(in the rows, 128 means zero)
Known rows, with every way that one mark hangs from another
nebed[nugez[gopid]]: [128 139 157 151 116 133 130 133 127 136 134 122 122 118 112 122 123 132
 133 128 106 127 157]
petaf[nugez[gopid melo nebed]]: [138  88 134 179 108 116 202 127 121 135 127 116 127 108 233 151 131 123
 129 127 141 134 107]
guvek[bafu[melo]]: [133 133 120 131 131  99 148 114 142 114 155  87  99 156 122 134 135 124
 110 133 105 133 124]
nugez[melo]: [134 132 135 181 116 127 126 135 127 124 120 117 139 120 168 139 127 123
 121 125 116 112 125]
nugez[gopid melo nebed]: [143 140 156 199  95 124 246 140 109 128 119 110 155 105 197 144 132 123
 130 126 101  91 115]
guvek[nugez]: [130 105 114 127 127 125 123 137 134 119 134 143 140 102 176 136 130 129
 115 115 132 130 146]
petaf[nugez[gopid melo[sareda] nebed]]: [140  84 136 178 112 119 206 126 116 136 126 121 121  84 241 146 132 122
 128 129 138 135 110]
nugez[gopid melo[sareda[tigu]] nebed]: [138 133 154 197  98 131 252 127 111 128 124 109 149  72 207 137 129 123
 125 127  93  89 115]
guvek[nugez[nebed]]: [133 107 124 115 123 126 175 138 124 112 133 144 151  97 191 151 134 131
 119 120 130 122 144]
guvek[bafu[melo] nugez[nebed]]: [138 111 116 117 125  97 193 124 138  99 160 104 122 126 186 156 140 127
 100 124 109 126 140]
guvek[bafu nugez]: [134 105 114 129 122 108 133 132 146 100 152 128 116 136 164 142 129 131
 100 114 120 137 145]
guvek[bafu nugez[melo]]: [138 110 120 165 113 107 128 136 145  98 147 118 124 130 194 150 128 128
  95 112 112 127 142]
melo[sareda[tigu]]: [122 115 126 126 132 136 137 110 130 127 133 130 119  78 140 118 125 128
 123 128 117 126 129]
melo[sareda]: [132 123 131 123 134 134 136 126 118 131 125 138 115  81 141 120 129 126
 127 133 122 132 134]
petaf[nugez[gopid melo[sareda]]]: [136  80 128 190 116 118 153 126 125 142 127 120 111  90 222 130 129 120
 125 125 140 144 113]
sareda[tigu]: [114 118 121 132 126 129 130 105 145 122 140 115 134 126 121 126 125 131
 122 122 121 117 122]
bafu[melo[sareda[tigu]]]: [123 124 116 131 143 117 148 103 131 133 144  94 116  87 142 120 139 119
 120 135 108 119 126]
petaf[nugez[melo nebed[bafu[guvek]]]]: [137  86 121 154 119 119 163 128 123 120 124 123 139 107 225 166 141 113
 126 135 156 131 112]
guvek[nugez[melo nebed[bafu]]]: [135 115 124 150 116 131 166 143 124 102 130 130 162  90 212 160 136 120
 115 120 129 105 142]
kosaf[tigu]: [117 132 132 144 127 129 115 158 154 122 138 114 136 120 107 122 127 125
 129 109 119 122 121]
petaf[nugez[gopid melo nebed[bafu]]]: [136  92 130 179 111 123 192 129 123 128 130 111 132 106 227 151 134 116
 129 129 147 129 107]
nugez[gopid melo nebed[bafu]]: [139 149 150 198  97 135 236 142 112 119 123 101 160 102 190 145 135 113
 131 129 111  84 114]
sareda[melo tigu]: [115 107 112 131 123 141 145 116 142 118 123  89 141 122 143 125 129 138
 105 118 115 113 108]
guvek[nugez[melo nebed]]: [137 111 128 150 114 125 175 143 123 110 126 134 158  94 218 159 133 128
 113 118 122 110 140]
guvek[bafu]: [133 129 129 129 123 110 136 122 140 109 145 111 103 161 118 134 126 130
 113 128 115 136 126]
petaf[nugez[melo nebed]]: [135  86 129 154 120 116 170 123 123 125 126 121 127 114 227 163 132 125
 125 131 147 140 111]

Rows
[140 100 110 155 114 113 132 139 131 123 120 150 163  76 189 140 149 111
 113 123 120 108 142] | bafu[guvek[nugez[melo[sareda[tigu]]]]]
[123 149 149 149 119 146 113 136 129 122 138 112 130 114 103 125 128 117
 136 133 121 117 157] | nebed[bafu nugez[gopid]]
[132 141 163 186 109 130 128 138 126 134 128 114 130 113 142 130 123 129
 128 126  97 116 154] | nebed[nugez[gopid melo]]
[142 109 127 187 105 110 167 140 138 109 147 118 118 102 205 134 129 125
  98 112 100 122 141] | guvek[bafu nugez[gopid melo[sareda]]]
[135 106 109 128 133  99 144 122 143 107 160 108 105 107 175 136 137 124
  96 121 108 137 146] | guvek[bafu[melo[sareda]] nugez]
[136 134 129 110 120 132 195 135 116 110 124 131 160 110 147 154 146 113
 134 140 133 102 125] | nugez[nebed[bafu[guvek]]]
[143 134 150 158 115 131 206 134 106 116 115 124 145  80 203 154 133 125
 124 135 107 101 123] | nugez[melo[sareda] nebed]
[134 146 136 149 114 130 244 129 115 124 137  96 146 106 158 134 141 113
 136 135 117  98 118] | nugez[gopid nebed[bafu[melo]]]
[139 141 132 149 110 123 245 134 113 127 132 106 157 101 160 136 151 105
 136 139 116  92 119] | nugez[gopid nebed[bafu[guvek melo]]]
[132  79 127 153 122 121 172 115 124 125 128 122 123  91 233 159 131 126
 123 131 143 138 111] | petaf[nugez[melo[sareda[tigu]] nebed]]
[140 106  99 135 131  95 142 132 132 131 135 122 153  92 169 137 162 103
 115 132 116 114 140] | bafu[guvek[nugez] melo]
[144 104 113 156 113 111 127 147 130 124 118 151 164  93 185 144 150 111
 115 124 125 110 142] | bafu[guvek[nugez[melo]]]
[136 146 148 187 106 136 114 147 128 121 125 117 154  99 135 137 143 103
 131 135 112  98 157] | nebed[bafu[guvek] nugez[gopid melo]]
[139 140 144 157 116 141 194 135 108 106 118 118 152  77 199 156 136 116
 126 138 117  93 124] | nugez[melo[sareda] nebed[bafu]]
[130 143 130 128 133 126  94 130 132 119 138 106 141 106 106 139 151 103
 130 144 119 110 161] | nebed[bafu[guvek melo] nugez]
[133 108 108 129 130  97 141 123 147 105 162 105 112 131 170 141 136 125
  97 119 111 134 143] | guvek[bafu[melo] nugez]
[134 143 138 146 116 131 247 129 111 126 137 101 142  91 162 132 141 112
 136 138 116  99 119] | nugez[gopid nebed[bafu[melo[sareda]]]]
[148 109 122 165 103 111 186 150 121 125 117 148 173  86 200 146 153 110
 120 124 116 101 136] | bafu[guvek[nugez[gopid melo nebed]]]
[134  83 128 143 117 117 203 122 122 137 133 126 119 113 204 144 132 126
 133 129 148 145 109] | petaf[nugez[gopid nebed]]
[134  79 121 164 127 120 121 122 128 133 126 127 109  95 219 143 130 123
 121 128 148 149 117] | petaf[nugez[melo[sareda]]]
[146 104 117 173 107 112 152 149 124 131 118 150 160  73 194 132 150 108
 117 123 117 108 142] | bafu[guvek[nugez[gopid melo[sareda]]]]
[145 105 116 174 105 111 150 150 127 131 120 146 165  89 189 136 149 108
 118 121 118 109 139] | bafu[guvek[nugez[gopid melo]]]
